(in the rows, 128 means zero)
Known rows, with every step that occurs
U S Y E C Z: [164 119 138 145 114  52 112 149  87  90 136  67  96 116 138 101 108 127
 133 180 168 132 147 169 118 149 150  36  76  54 113 145 100 117 171 113
  83 124 126  61 121 118 138 141 127 119 124 105 122 122  86 152 149  99
 142 137 133 150 180 125  58 108  87 152  83 153 161 162 125 125 108]
N S A: [158  77 119 136 120 109 123 152 112  89 155  89 134 118 159  98 131 147
 144 122 200 120 137 146 116 141 113  83 100  86 153 150 122 138 156 112
 129 115  85  48 104 123 124 118 120 101  89  86 101 125 114 134 157  95
 176 141 171 200 128 122  93  96  87 150 134 176 166 185 124 138 141]
S Y: [161  97 147 163 119 103 118 149 102  86 150  75 135 117 148  79 117 157
 139 134 188 147 133 127 130 155 116  72 115  85 148 144 116 133 124 121
 121  99  87  49 105 117 135 118 125 107 100  84 125 120 112 122 149 101
 166 139 151 192 131 117  93  97 105 141 100 178 164 198 117 123 135]
Z C E A S U: [151 119 143 191 157 177 118 126 111  80 132 101 148 127 121  83 151 113
 144 109 141 141 131  93 127 132 167 119 115  83 178 162 114 139 171 114
 146 133 136  67 105 120 120 115 135  78 112 125 122 126 101 115 163  80
 171 129 158 133 187 102 109 134 183 143 175 162 160 136 112 163 127]
K C E A S N: [111 138 161 170 149 173 122 123  93  82 128  87 152 122 131  78 143 124
 145 113 178 135 133 147 127 160 207  90 111  74 182 160  98 137 128 111
 147 138 115  88 103 105 121 122 119  90 119 125 134 114 113  84 156 104
 166 138 164 112 168  89  89 128 164 153 155 172 165 127 121 141 118]
Y E A: [151  96 118 184 154 154 122 148  80  75 131  68 135 119 137  66 120 120
 144 163 174 150 126 118 121 145 114  58 103 106 123 157 115 137 125 123
 116  71 117  57 107 114 137 121 133  93 116  87 119 125 102 105 155 105
 143 138 132  95 164 105  80 127 164 140 108 157 157 200 119 128 119]
E A S: [152  96 125 180 139 142 119 140  88  78 138  76 137 127 143  76 113 124
 149 133 169 142 134 122 122 153 135  81 132 101 160 160 126 138 137 136
 123  87 125  61 104 116 122 111 131  96 104  89 120 122 112 113 159  98
 161 140 149 125 152 112  88 123 156 145 150 168 165 186 122 150 129]
C Z: [170 117 149 189 123 116 118 142  95  80 172  62 152 120 147  76 115 146
 130 138 141 151 137 126 134 144 135  93 108 111 150 148 123 153 116 131
 126 103  70  57 107 105 150 111 117 106 113 110 129 121  93  99 144  98
 163 136 150 212 144 112  92 104  94 135  85 177 153 174 129 114 132]
A E Y S: [159 103 126 182 157 163 122 153  97  76 115  78 118 123 113  73  95 114
 150 171 167 131 137 131 119 147 124  38 117  98 124 160 128 128 149 120
 115  91 144  47 100 115 130 111 134 106 107  82 122 132 115 120 158  99
 149 138 132  76 164 109  68 129 172 148 154 148 165 181 124 147 108]
Z C E Y S U: [154 122 163 200 158 197 117 130 114  78 118 104 140 126 110  72 141 112
 145 118 138 145 133  95 124 128 155 111 107  90 178 162 116 145 162 113
 135 129 127  53 110 124 130 119 135  76 107 123 133 133 108 110 160  79
 175 126 155 127 180 106 111 131 166 140 170 160 164 127 110 147 120]
Y S U: [175 121 140 167 131 118 115 154 120  76 132  92 121 119 156  80 120 135
 147  97 180 133 136 128 116 145 117 130 131  91 160 166 123 156 154 128
 130  88 113  47 120 114 122 114 121 103  99  85 129 130 124 123 160  93
 184 132 166 172 135 119 109 105 125 144 169 186 169 191 123 154 126]
Z C E Y: [154 105 156 214 158 207 120 126  99  79 148  87 177 122 102  65 147 125
 139 150 137 166 122  72 142 132 134  81  88 100 169 145 121 137 106 114
 149 108  90  56  97 116 145 115 131  84 109 124 126 127  91  89 148  87
 157 137 148 162 179  98 116 129 148 131  92 161 152 128 104 106 126]
K C E Y S: [136 137 174 199 166 213 121 129  92  79 123  88 144 118 111  73 130 121
 145 121 162 152 132 123 130 138 162  85  97  94 175 161 107 147 112 115
 144 111  96  63 109 114 140 123 122  92 109 121 134 128 110  75 161  90
 163 134 147 118 178  95  85 126 152 142 139 175 160 136 119 124 118]
N S Y E C: [178  74 122 117 122  85 120 162  85  86 139  77 109 126 141 101 130 130
 142 186 207 105 139 154 120 134  89  28  54  60 115 145 102 114 156 102
  99 110 105  46 122 131 135 137 128 125 103  76  98 132  98 149 158  99
 150 140 150 152 166 125  82 125 103 149 114 158 159 194 123 130 109]
U S Y E A: [130 103 136 160 138 106 118 152  98  97 110  79 100 111 152  88 115 123
 154 155 186 146 141 162 111 157 153  44 118  65 123 153 103 114 178 112
  97 108 152  62 113 123 117 127 135  88 122  92 124 117 118 142 157 103
 150 141 133  84 159 118  53 106 139 148 120 155 168 193 114 144 124]
Y E A S: [149 101 117 178 157 145 118 147  82  78 118  68 120 125 144  78 116 110
 154 156 170 133 134 130 116 147 137  54 116  97 127 167 117 126 154 125
 114  92 151  63 101 117 129 117 131  94 106  82 114 129 107 114 167  99
 141 138 135  69 163 106  70 124 182 147 149 153 163 195 124 155 118]
U S A E Y: [135 101 106 152 137 121 115 150 106  97 113  84 104 111 130  92  95 125
 154 157 189 132 143 161 117 156 155  41 112  73 122 146 119 108 186 108
 109 102 158  55 102 124 112 116 138  92 120  90 121 119 118 155 157 102
 145 147 140  89 152 120  57 107 133 151 118 151 169 176 116 145 111]
Y S: [170 106 137 186 130 122 122 149 107  79 139  77 140 121 144  76 114 134
 146 135 176 141 136 116 127 147 115  96 125 103 154 163 124 152 118 130
 127  78 101  49 109 108 135 114 120 104 103  85 123 128 114 106 156  98
 170 137 158 174 133 117 105 107 121 138 140 174 164 183 122 131 130]
Y S N: [152 115 141 164 117 107 124 147 110  82 134  77 142 116 154  69 117 135
 147 130 187 124 137 144 125 166 147  93 133  81 158 160 114 143 128 123
 125  99 118  60 103 100 127 111 119 103 104  87 136 120 118 101 153 110
 179 139 172 170 122 113 107 101 119 147 154 179 176 166 121 142 121]
Z C E: [167 111 153 214 144 165 118 128 105  79 163  84 185 119 116  71 151 144
 135 142 139 163 123  63 149 133 130 108  96 103 161 141 115 148  97 104
 158 109  71  52  97 111 148 116 126  86 112 125 122 122  91  95 142  90
 166 130 159 216 163 107 129 111 125 133  85 172 144 140 104  98 138]
H K: [160 152 130 178 130 143 114 137  93  82 163  70 160 122 153  96 124 164
 127 135 189 159 128 123 140 146 146  99 108  99 152 153 125 170 110 128
 145  96  54  57 102  96 124 115 119 112 109  95 132 113 108 107 140 108
 176 137 158 186 135 107 121  98  96 140 105 195 154 191 119 121 137]
N S Y E: [164  80 138 140 137 103 127 161  97  83 136  81 108 120 158 103 132 142
 144 154 196 113 138 159 116 130 110  53  90  65 113 149 108 118 166 102
 111 125 108  49 108 132 132 120 125  97  95  77 102 132 114 134 159 102
 162 145 161 154 149 118  71 110 114 150 130 158 164 207 126 139 129]
H K C Z: [149 198 163 178 134 142 108 125  86  78 178  61 154 120 153 113 121 170
 101 119 147 170 131 172 143 139 216 105  95  94 151 160 112 182 140 133
 140 170  38  69 117  97 130 116 105 116 123 143 144 107  94  98 139 104
 176 130 152 195 149  91  83 107  76 139 102 202 141 159 133 118 136]
K C: [162 136 159 176 126 138 117 139  96  84 164  71 154 119 151  87 128 161
 126 112 173 160 127 129 136 145 141 108 102 102 152 150 107 161 104 123
 146 110  57  57 114 108 125 114 105 112 110 106 125 118 107 100 146  98
 173 136 150 201 139 105 100 102 100 140  88 204 152 182 118 109 133]
A E Y: [162 101 124 180 150 167 118 152  89  83 134  75 138 125 120  72 104 123
 148 175 175 141 133 119 126 146 117  45 100 105 118 145 123 128 128 126
 127  76 115  55 102 115 135 109 132 101 115  81 120 129 107 116 147 104
 147 138 134 105 163 110  79 124 155 139  98 156 159 190 116 126 112]
S N: [158 107 139 161 112 115 120 144 109  80 157  76 163 113 161  61 125 149
 143 131 192 135 130 130 133 163 132 100 118  83 154 144 117 142 107 122
 132  86  92  70 104  97 132 112 118 103 108  90 130 114 119 102 145 114
 174 143 168 201 123 112 115  91 105 146  99 185 168 176 119 124 126]

Rows
[166  96  91 134 124  84 112 147  87  88 138  76 126 123 112  77 106 131
 141 189 201 123 139 128 129 150 100  26  74  81 120 137 124 129 145 114
 114  79 119  45 108 114 134 129 133 128 109  77 113 120  92 150 144 106
 145 143 138 152 160 118  84 113 118 151 100 157 152 184 120 123 103]
S A E C
[171 100 116 135 130  79 113 154  80  79 121  74  99 126 139  87 110 124
 147 180 195 112 143 142 124 150 118  22  83  55 122 154 109 111 160 111
  92 104 140  54 104 115 131 128 133 125  97  74 114 126  96 151 157 106
 147 140 135 116 163 123  74 124 137 155 135 156 163 190 122 144 104]
A S Y E C
[149 108 143 209 158 184 118 121  97  84 141  91 161 123 109  77 145 114
 141 138 131 152 127  83 136 133 164  85 111  95 178 156 119 132 137 113
 143 126 123  64  92 122 135 119 135  77 112 125 124 125  90  99 159  84
 158 131 156 133 181  95 108 134 176 137 144 156 157 129 110 136 130]
Z C E A S
[127 102 141 180 145 166 126 127  95  80 125  87 158 121 127  59 139 117
 156 132 182 126 133 122 126 162 160  81 125  81 179 159 112 129 123 111
 147  89 133  86  93 105 134 122 130  85 121 105 131 120 115  90 161 103
 160 138 167 114 164  99 103 118 174 153 163 155 174 139 120 146 115]
C E A S N
[151 136 173 199 146 173 120 131  91  82 154  82 169 118 126  74 143 155
 134 113 175 165 127 104 141 138 146 118  94 105 165 144 105 155  80 110
 171 100  51  63 110 107 143 120 115 101 119 127 127 120  99  77 146  94
 170 134 154 201 162 102 109 109 118 138  85 189 148 159 116  97 133]
K C E
[180 115 131 170 126  98 113 146  74  78 155  55 132 125 126  74 112 131
 131 188 155 138 136 130 135 135 113  49  61  94 119 145 110 143 125 118
 105  92  95  53 118 103 160 131 121 128 121 102 116 127  74 114 144  96
 138 137 132 163 183 112  84 127 108 142  77 157 144 165 130 111  98]
Y E C Z
[136 108 144 168 128 150 123 141 105  81 120  82 136 119 142  58 110 118
 154 141 181 128 137 146 120 169 151  66 123  84 164 162 120 136 137 130
 110 101 137  62 101 104 126 110 128  95 102  96 139 119 122 102 158 108
 167 139 160 112 135 110  93 112 141 149 157 166 178 158 120 147 112]
E Y S N
[147 108 138 180 159 178 115 133 100  80 123 100 133 125 130  74 140 115
 154  98 181 135 132 111 119 144 139 118 123  97 184 161 114 137 144 121
 150  81 132  73 111 121 127 121 131  84 109  99 117 127 115 111 165  81
 169 130 160 117 177 110 100 129 179 146 174 169 166 165 120 163 119]
C E A S U
[147  94 142 208 158 187 125 132  92  82 142  81 166 119 115  57 141 129
 149 140 175 164 124  85 127 146 114  79 104 116 175 151 118 148  87 120
 152  56  91  66 104 116 152 122 128  85 117 106 122 124 103  76 157  93
 154 138 154 147 173 103 111 122 160 136 105 161 155 160 113 106 125]
C E A
[136 146 175 183 163 202 118 135 104  76 111  99 124 125 124  79 137 117
 144  91 172 147 133 132 120 133 167 117 103  84 180 167 104 150 146 120
 147 120 111  61 125 117 126 121 126  93 109 124 140 131 119  94 163  83
 178 130 148 114 179 101  91 128 156 142 169 181 165 145 120 145 117]
K C E Y S U
[182 104 115 162 130 110 113 155  77  77 144  68 137 121 131  66 117 131
 139 185 194 136 130 106 134 143  81  50  66  98 120 141 113 138 104 118
 113  60  97  49 115 107 147 131 125 129 114  77 110 125  90 122 142 103
 144 137 135 160 167 122 100 119 125 141  78 161 148 187 117 110 104]
Y E C
[154 110 119 162 158 143 111 150  90  78 113  83  98 127 153  85 120 105
 152 123 178 120 137 143 109 144 140  90 121  86 134 168 114 125 185 127
 113  97 164  64 111 125 114 120 137  92 104  84 118 133 116 135 167  95
 153 135 142  68 165 114  73 132 186 150 179 162 166 206 121 181 114]
Y E A S U
[161 114 144 167 142 159 117 149 109  77 118  90 112 125 142  74 112 114
 149 110 181 134 136 137 111 148 127 102 124  95 167 165 119 148 161 138
 118  93 133  49 121 117 122 114 127  97  99  86 132 132 123 124 163  93
 174 132 151 120 153 123  92 119 147 146 176 174 172 183 121 166 115]
E Y S U
[121 181 156 193 166 209 116 116  79  78 145  79 167 121 115  95 146 148
 125 122 180 173 121 129 140 142 191  92  90  98 173 162 108 174 105 118
 164 125  53  74 115 101 131 129 116 101 126 133 140 117  99  71 143 100
 168 137 152 125 178  78  98 119 140 137 118 187 144 149 115 113 128]
H K C E A
[150 100 123 162 123 102 119 151 110  81 127  84 118 115 147  75 107 138
 147 123 183 130 140 139 119 153 134  74 125  84 155 162 129 142 150 119
 113 101 121  41 102 118 123 117 130 102  86  87 125 124 117 123 157 101
 169 143 155 157 124 113  87  98 114 142 158 169 166 180 120 141 133]
Y S A
[164 105 126 160 139 144 111 139 104  85 134  91 115 128 153  85 122 120
 150  98 181 131 138 134 113 147 137 111 136  92 167 168 122 143 172 138
 125  97 136  58 115 120 113 115 125  92 104  83 120 127 119 128 166  91
 174 132 157 119 155 116  94 121 162 148 176 177 166 192 120 176 124]
E A S U
[169  84 106 119 118  70 114 146  90  91 158  78 113 130 111 108 107 129
 126 192 172  96 147 172 122 127 128  28  53  73 116 143 120 129 185 107
 106 140 108  48 115 126 140 129 121 125 109 101  98 135  75 156 154  94
 147 147 155 169 180 119  59 120  95 153 120 151 153 154 137 138 107]
N S A E C Z
[161 118 107 143 111  48 109 141  93  98 146  70 105 117 122 100  93 128
 132 181 170 123 155 170 123 152 161  41  82  65 116 143 115 123 187 110
  99 119 131  55 114 116 128 135 125 120 132 106 120 117  84 164 149  97
 140 143 133 160 177 126  58 110  87 152  94 151 159 150 128 132 105]
U S A E C Z
[157 104 140 188 138 167 119 145  96  74 121  78 133 121 137  66 109 118
 151 141 173 143 137 124 118 148 123  68 117 101 163 161 126 141 129 134
 115  83 117  51 106 114 133 112 129 101  99  86 130 124 115 102 159  97
 165 135 144 120 146 114  91 118 146 141 143 164 169 174 121 139 120]
E Y S
[150 111 140 155 129  83 116 159 102  95 122  80 107 112 164  91 116 136
 155 141 192 140 143 160 122 155 145  64 115  62 114 145 103 113 164 104
 104 107 136  53 115 119 123 125 128  97 116  84 124 116 119 142 151 106
 160 144 144 140 141 123  74  94 109 150 107 163 174 201 114 135 128]
U S Y E
[146 110 159 216 159 201 119 127 103  78 124  91 164 123  99  67 136 112
 145 148 129 156 128  82 131 129 150  78 100  98 175 155 121 139 128 110
 137 120 112  49 100 117 145 115 135  79 109 124 132 128  98  90 157  86
 163 131 152 129 179  96 106 126 164 134 140 157 158 117 107 126 124]
Z C E Y S
[142 105 146 216 152 192 120 124  97  79 150  85 184 121 102  66 147 127
 137 149 137 167 121  69 140 134 141  85  92 108 172 148 117 145 109 115
 146 109  91  59 101 113 145 121 133  76 118 129 126 123  91  84 148  90
 161 134 151 159 184  92 115 127 161 132 104 161 150 132 104 109 133]
Z C E A
[150 191 149 168 135 151 108 132  89  81 165  71 162 120 153 106 132 168
 115 116 183 166 123 148 144 144 185 108  99  95 150 159 112 180 116 128
 149 142  43  64 113  99 117 114 107 115 115 117 137 111 110  99 137 112
 182 132 157 187 134  93 105  99  91 139 106 208 144 179 120 117 136]
H K C
[182 111 140 172 110  99 112 138  80  76 176  61 150 122 125  74 113 139
 124 168 156 146 133 120 137 144 113  69  74 100 150 145 116 154 105 134
 115  85  65  52 117 102 156 125 117 128 119 104 123 123  78 109 145  93
 155 134 146 216 167 116 101 115  86 139  71 170 146 157 132 105 110]
E C Z
[153  97 151 204 156 209 128 136  92  80 134  83 164 120 117  54 140 131
 153 142 173 159 127  84 131 146 108  78  96 110 166 141 119 138  83 117
 146  57  82  63 100 111 156 120 133  91 110 104 125 127 106  77 153  96
 157 135 145 151 170 108 106 120 149 135  93 158 157 157 112 107 123]
C E Y
